Known rows, with every step that occurs
X-B-W-V-P-K-R: [ -4.1 -34.1   5.5  -1.8  -2.2   5.7  -5.2  -6.0  15.8   1.7  -2.1  -5.4
   7.6  26.4  -3.8   6.4  -3.4   4.2 -17.2  21.0  -4.6 -39.6  15.3  -1.4
  -5.4  11.0  -4.7  -4.6  -0.6  -8.8]
W-T-X-K-R: [ 11.2  57.6   9.0   2.3  -6.3  -5.0  -6.2  36.6 -12.7   0.1   2.6  -6.7
  -3.9  17.8   4.0   8.7   9.6  -0.4  30.1  -1.4  -9.2  58.7  33.6   4.7
   1.4 -24.7   5.0  -5.6  -5.0   2.5]
R-V-W-T: [ -6.0 -35.6  12.0   2.9   7.3   0.4  -0.6 -11.7   0.2   0.2  -2.2   6.7
  -7.7  25.1  -4.3 -20.7   4.4  -4.3   4.0  -0.2   1.4 -18.5  14.6  -0.4
  -1.0  -0.8   2.7  -0.1   6.1   0.2]
K-R-V-X-B-W: [  3.7   1.7   2.6  -1.6   2.9   5.4  -1.2  15.4  23.9   0.2   2.0   2.5
  21.9  -4.1  -1.6  13.5  -6.3   8.0  -5.3   4.8  20.7  18.2 -11.7   3.1
  -1.7   8.0   2.3  -2.5   3.4   0.1]
W-V-X-B: [  5.1 -24.3   4.8  -9.0   4.0   0.6  -2.8 -31.1  -7.7  -0.6   4.1  -3.6
  -4.2 -29.9  -5.3  -7.3 -14.8  -2.6 -15.8  10.3   2.1  16.4 -15.8   2.6
   0.6 -14.2   1.6  -2.5  -3.9  -1.7]
B-X-K-R: [  4.2  39.8  -7.7  -4.1  -3.1  -8.0   6.4  45.7  16.1  -0.5   1.8  -5.8
   2.1  22.9   7.0  17.4  -4.5  10.0  -3.5 -15.5  -5.5  -0.8 -38.5  -1.1
   1.5  -4.3   1.8   3.8  -3.7   1.0]
T-X-B-W-V-P-K: [ -5.2  39.9  -3.1   0.4  -2.0   1.6  -1.5  -8.6   7.0  -0.8  -1.7 -19.0
 -12.5 -23.0  -3.5 -10.0  -0.5   1.0  -5.0   6.8  -7.1  -1.8  22.5  -3.1
  -1.8   1.1  -2.6   5.1  -3.1  -4.9]
X-T-W: [ -2.9 -32.3 -12.7  -6.5  -3.9   1.7   1.1  17.3 -19.6   1.6   0.8   1.7
  -9.6   0.5  -2.5  -9.0  15.1  -9.2  27.2   5.5  -3.3  58.9   1.4   0.0
   1.5   9.5   5.9  -2.7   1.2   4.1]
T-X-B: [ -2.2  51.5 -16.1  -2.6   0.7   2.5   0.3  24.9  -4.3   0.1   0.8 -22.7
 -16.8 -18.4  -3.3 -13.6   8.6   0.2   6.4  11.4   0.1  36.3 -10.1  -1.6
   3.5  -8.4   4.8   2.1  -3.7   4.9]
K-R-V-X-T-W: [  4.9   1.5  -2.5   0.6   1.1   3.6   1.1  10.3   9.7   0.1   1.9   8.0
  22.3 -14.6  -0.6  12.2  -4.5   4.7   8.0   0.6  20.9  41.2 -15.9   3.1
  -0.2   4.3   4.1  -3.0   3.5   3.7]
W-V-P-K-R: [  3.9 -32.5   7.7   8.7  -0.5  -2.3  -2.7 -64.2 -12.7  -1.4  -1.2   4.7
  14.9   6.3   3.1   9.6  -9.0  -2.5 -16.1   0.2  -2.5 -71.6  -9.9  -1.3
   1.7 -15.0 -10.9  -8.3  -4.4  -2.3]
P-K-R-V-W-T: [ -6.3   2.4   7.9  24.8  -4.8  -1.0  -2.2   7.2   8.9   1.5 -11.9   7.9
  -3.0  17.0   6.5  13.2   2.0   4.2  -6.0   0.5 -12.8 -49.8  -4.6   2.7
   0.7  -3.3  -6.9   0.7  -1.3  -0.1]
P-V-X-T-W: [  0.0   2.8  -8.8  -9.0   3.6   0.9   0.9 -39.5 -13.1   0.5   1.3   1.1
  -2.9 -53.0  -0.8 -11.8  -7.3  -7.2 -21.9   0.0   0.8  22.0  -5.8   2.1
   2.9   3.4  -2.6   4.5   1.5   2.3]
T-W: [ -5.2 -16.2 -20.1  -8.5  -3.0   3.4   5.5  16.7 -22.8  -0.2  -0.2   6.0
 -14.6 -11.5  -3.5 -14.3  15.1  -9.6  13.9  -1.6   1.8  17.3  13.5  -4.9
  -0.5   8.6   3.4   4.4  -0.1   2.7]
V-W-T-X: [ -1.5  40.1  17.2   8.6   0.7  -1.4  -2.4   6.2 -23.2   0.3   1.9  -4.9
 -31.0 -20.1  -4.8 -12.4   6.4  -7.0  17.1  -2.8  -7.6 -15.6  33.9  -0.2
  -1.6  -0.5   3.7   6.0   0.9   0.0]
K-R-V: [  2.9  -9.9  -3.3   1.7   3.3   4.0   0.5  15.2   9.8   0.2  -0.4   5.3
  28.8  25.8   1.6  15.7   2.8   5.3   1.8   0.4  23.1  -2.7 -29.4   0.9
   2.8  -2.2   2.2  -8.3   3.2   6.3]
V-P-K: [  2.1  -9.0 -10.3  16.5  -1.9  -4.5  -0.6 -42.5 -13.4  -0.9  -1.9   0.4
 -16.9   0.9   7.0  -2.7  10.1  -3.8 -11.0  -0.5 -21.2 -85.0 -18.9  -2.2
   6.5  -6.1 -15.8   0.5  -6.4   2.4]
R-V-X-B: [ -0.2 -26.8  -8.5  -6.6   8.1   2.0   0.8  -7.3  15.5   0.1   1.1  -1.5
  -9.2 -11.1  -3.7 -21.9  -3.1   1.1 -11.9   9.7   3.5  32.0 -22.5   2.6
   2.4  -4.4   2.7   2.3   1.5   2.1]
P-V-W-T-X-B: [ -7.5  18.3   8.1   0.9   3.9   2.8  -2.3 -34.2 -15.7   1.9  -2.6  -4.4
  -2.7  -9.1  -2.8 -11.7  -4.2  -5.4 -21.0   7.3  -2.7 -42.5  23.5  -1.3
  -1.2  -0.7  -3.3   2.1   4.4  -0.8]
T-X-K-R-V-W: [-5.7 51.6 -0.7  5.8 -1.3 -0.5  2.3 33.1 -0.8 -0.7 -1.1 -8.3 -1.2 -9.8
  6.9  5.9 -3.1  7.1  6.5 -5.0 -4.8 15.2 -4.5 -3.3  1.8 -2.3  3.6  4.7
 -1.0  1.8]
R-V: [ -3.7 -47.3  -9.2  -5.9   7.9   1.3   2.4  -5.4   6.2  -0.7  -2.3   3.1
   1.4  30.0  -1.2 -19.2   9.1  -2.5  -3.7  -1.3   7.9   1.3 -22.1  -0.8
   4.5  -5.1   2.2  -2.4   3.0   5.4]

Rows
[ -6.1  -4.4  -4.5  20.2  -4.2  -0.2  -0.2  10.5  12.5   0.9 -12.2   5.8
   1.0  17.5   8.1  13.5   3.7   5.2 -11.2   0.0  -9.1 -44.6 -26.9   2.0
   4.2  -3.7  -7.4   0.3  -2.4   3.5]
P-K-R-V
[  6.7 -16.5  10.5  -5.2   1.5  -2.1  -1.9 -17.4  -8.9  -1.7   4.0   3.4
   6.3 -24.4   3.0   9.9 -18.8   1.4 -13.6  -0.2  -1.7  13.6 -17.2   2.6
   1.4 -14.5   1.2  -3.2  -4.4  -2.2]
W-V-X-K-R
[  6.9   8.8  -1.9   1.8   4.0   2.8   0.5   9.9  12.1  -0.6   2.1   5.5
  20.3 -10.1   1.0  13.1  -4.5   6.3  -1.1  -1.2  21.8  16.6 -29.1   3.5
   2.3  -2.2   2.6  -3.5   1.9   5.3]
K-R-V-X
[  2.0 -25.8  16.1 -16.2   2.0   1.0  -3.5 -17.0   7.4  -2.2   3.5  -0.1
  -8.1 -31.4  -7.8  -6.8  -6.8  -5.7  -5.7  -8.9   3.1  19.7  35.1   2.0
  -4.3  18.3   2.5   3.8   0.9  -8.6]
B-W-V-X-T
[  4.4  31.0  13.8 -11.5  -2.6  -0.6  -5.0  20.9   4.3  -1.6   2.7  -6.9
 -16.2  -4.2  -6.9  -8.5  13.1  -6.5  18.9 -12.0  -0.4  34.8  70.7   1.9
  -4.1   9.4   4.3   3.5  -0.4  -5.2]
B-W-T-X
[ -7.7 -15.9  10.5   3.2   6.7   1.9  -0.8  -7.5   4.3   0.9  -2.4  -0.4
  -8.6  18.3  -5.8 -22.4   1.8  -1.8   4.2   6.3   0.9  -4.1  19.8  -0.9
  -3.0  -2.2   3.8   1.5   5.6  -0.7]
R-V-W-T-X-B
[  2.4  25.3 -13.7  -9.9  -2.6  -6.2   7.2  19.0   5.6  -0.6   2.5  -7.1
 -12.9  -7.2  -4.4  -8.2   4.2  -2.6  15.0 -14.8   1.4  44.7 -14.4  -0.5
  -0.9   5.2   5.2   5.8  -0.4   1.2]
B-X-T-W
[  3.0  34.7   6.2   0.3  -2.0  -8.3   4.4  35.6  20.5   0.0   1.1  -1.1
   3.0  29.7   5.0  13.4  -8.5  10.2   0.1 -15.3  -6.7  -4.0 -13.5  -0.6
  -2.5  -4.5   2.8   4.6  -0.5  -2.4]
B-X-K-R-V-W-T
[ -3.4 -27.7  -3.9   1.4  -5.4   1.8   2.7 -37.9 -20.0  -1.1  -1.5  11.9
   9.4 -11.9  -1.1   1.4  -2.2  -6.1   1.0  -1.2   2.1 -28.5  25.4  -5.6
  -4.5   1.5  -5.7  -1.1  -1.4  -4.9]
T-W-V-P-K-R
[  5.0  22.1  19.2  -6.6  -3.2  -1.7  -5.5  10.1  14.3  -1.5   2.9  -0.5
   4.1  14.5  -1.8   3.2   5.0   0.4  15.2 -10.4  -1.7  18.2  73.1   1.0
  -5.8   9.0   0.3   0.8   0.8  -8.1]
B-W-T-X-K-R-V-P
[ -5.2   1.5  -4.1  19.3  -6.1  -0.2   0.3   7.0  12.1   1.1 -10.5   7.6
  -3.1 -13.4   6.2  10.9  -1.2   4.1  -4.7   0.7 -11.3  -5.5 -13.0   3.2
   1.0   2.9  -5.7   3.3  -1.4   0.7]
P-K-R-V-X-T-W
[ -1.1  29.1  -0.7  -0.9  -0.3  -6.9   7.1  35.1  21.5  -0.6   0.2  -2.1
   2.4  22.7   5.9  12.2  -9.5  10.6  -7.7 -15.9  -4.4 -18.2 -30.7  -2.4
  -1.3   1.8   1.9   6.9  -0.1  -1.3]
B-X-K-R-V-W
[  6.4 -10.3  -2.0   4.7   3.2   2.7   0.2 -11.5   6.7  -0.5   2.3   7.2
  32.8  23.7   2.7  16.1   1.1   5.7  -0.5   0.3  21.3 -27.2 -25.9  -0.4
   2.6  -2.9  -3.0  -9.6   2.4   5.1]
K-R-V-P
[ -1.5   3.9  17.2   7.7   1.2  -0.6  -2.8   5.9 -24.6   1.3   1.3   2.0
 -28.2   0.5  -4.0  -9.8   8.2  -7.8  13.1   0.6  -9.0 -33.9  25.4   0.6
  -1.5   1.7   2.6   2.2   1.7   0.4]
V-W-T
[ 1.3 23.4 11.1  8.6  2.4  2.8 -0.9 10.6  5.6  0.3  0.1  3.8 21.0  8.1
 -0.7 12.6 -2.1  5.0 10.0 -1.7 19.5 -3.9  2.1  0.8 -1.6 -0.7  3.3 -4.1
  4.7  2.5]
K-R-V-W-T-X
[  5.0  28.0  -6.1  -2.2  -1.3  -8.6   6.2  19.9  21.5  -1.4   2.9  -2.5
  10.2  28.4   7.3  14.2  -7.8  11.7  -7.1 -16.0  -3.9 -16.2 -34.5  -2.2
   0.5  -5.0  -1.5   2.4  -2.5  -0.3]
B-X-K-R-V-P
[ -3.5 -45.6  -3.5   1.2  -5.5   0.2  -0.9 -24.7 -19.2   1.0  -1.8   6.0
  -1.8  -0.3  -0.9  -5.0   4.1  -8.3  16.1   5.9 -10.5  22.5  10.4  -0.8
  -1.0   3.8  -1.0  -4.4  -0.3  -1.5]
X-T-W-V-P-K
[ 7.7  8.3  8.6 -0.7  1.5  3.7 -3.8 15.8 22.1  0.6  2.7  4.1 22.2  3.2
 -2.4 14.5 -5.5  7.4  2.9  5.2 18.9 29.6  5.5  5.2 -2.8  2.0  3.2 -4.6
  3.0 -0.7]
K-R-V-X-B-W-T
[ -3.0 -47.4  -4.3  -7.9  -3.2   1.3   0.1  -4.7 -20.5   0.9   0.5   4.0
   0.2   1.6  -4.2  -7.2   6.6  -9.3  21.7   5.6  -0.4  54.1   7.6  -0.1
  -0.7   4.5   5.6  -5.9   1.4   0.8]
X-T-W-V
[  4.3  13.4  -5.1  -9.8   2.3   2.4  -2.1  14.2   8.8   0.3   6.1  -9.4
 -29.4 -53.0  -5.8 -11.9  -3.1   0.0 -10.8  10.4  -5.0  36.3  -2.8   4.3
  -0.4  10.2   2.3   8.7  -2.9  -2.3]
V-X-B-W
[ -5.6  -3.1   9.4   0.7   4.6   1.0  -1.8 -38.5 -20.4   1.5  -1.8   2.6
  -2.7  -2.6  -1.3 -10.0  -1.9  -8.5 -21.8   0.3  -2.2 -56.9  16.6  -1.0
   0.6   0.3  -4.3   1.2   4.2  -0.6]
P-V-W-T
[ -6.7 -26.7   3.1   5.0  -1.3   0.5   0.8  41.6   4.5   1.0  -2.1   8.5
  14.3  46.2  11.9  20.7  -3.4  10.2  -3.9   4.2 -11.1 -21.8 -24.3  -1.8
   1.8   1.8   1.1  -3.2   0.6   0.9]
X-K-R-V-W
[ -3.1 -28.4  -2.7   1.4  -1.8  -0.3   0.0  44.7   6.3   0.9  -1.9   7.3
  19.6  53.8  13.2  22.2  -0.7  10.2  -2.1   4.3  -9.1  -2.6 -30.3  -0.6
   3.8  -4.2   1.6  -6.1  -0.6   3.0]
X-K-R-V
[  0.0 -47.9  -3.8  -6.1  -3.2   0.7  -0.6 -22.8 -22.7   0.6   2.1   4.6
   2.4  -0.1  -3.5  -6.7   5.1  -9.8  20.6   5.8  -1.3  36.1   9.9  -1.0
  -1.1   4.1   1.9  -6.8   0.7  -0.1]
X-T-W-V-P
[ -4.0  48.8  -9.7  -7.0   0.0   3.9  -0.3  26.4   5.9  -0.1   0.7 -22.0
 -16.9 -20.7  -5.7 -13.6   7.5   0.5   5.1   6.7   0.5  33.2  16.4  -2.4
  -0.3   5.6   4.4   5.6  -1.5  -0.3]
T-X-B-W
[ -1.2   4.3  -5.9 -11.0   5.4   3.6  -1.1 -32.7   2.7   0.5   1.0  -5.1
  -3.1 -40.7  -2.4 -11.2  -9.6  -2.7 -38.2   7.1   0.9  -8.5  -1.8   1.5
   1.6   6.7  -4.4   5.7   1.2  -1.8]
P-V-X-B-W
[  4.7   4.6  -6.9  20.0  -3.8  -3.1  -1.5 -35.7  -8.8   0.0  -1.1   3.3
  -1.1   2.9   8.4  12.6   5.9   0.7  -9.3   0.1 -12.5 -86.5 -21.1  -1.2
   5.5  -4.6 -15.6  -2.6  -5.5   2.4]
V-P-K-R
[ -1.9 -38.7  -7.6  -7.9  -1.6   1.9   3.2 -40.4 -27.2  -1.9   2.2   9.8
   2.8 -11.9  -4.0 -11.3   1.7 -10.1   4.4  -1.4   5.2 -14.2  26.6  -6.4
  -3.7   0.8  -2.4  -1.3  -0.4  -3.4]
T-W-V-P
[  5.1  14.2  -7.6  -9.0  -2.1  -6.9   6.1 -14.8   2.7  -1.2   4.2  -5.3
  -3.1  -8.5  -4.7  -6.6  -2.6  -2.6  10.0 -14.4   2.5  23.8  -7.9  -1.9
  -2.3   1.3   1.5   2.9  -0.6  -1.9]
B-X-T-W-V-P
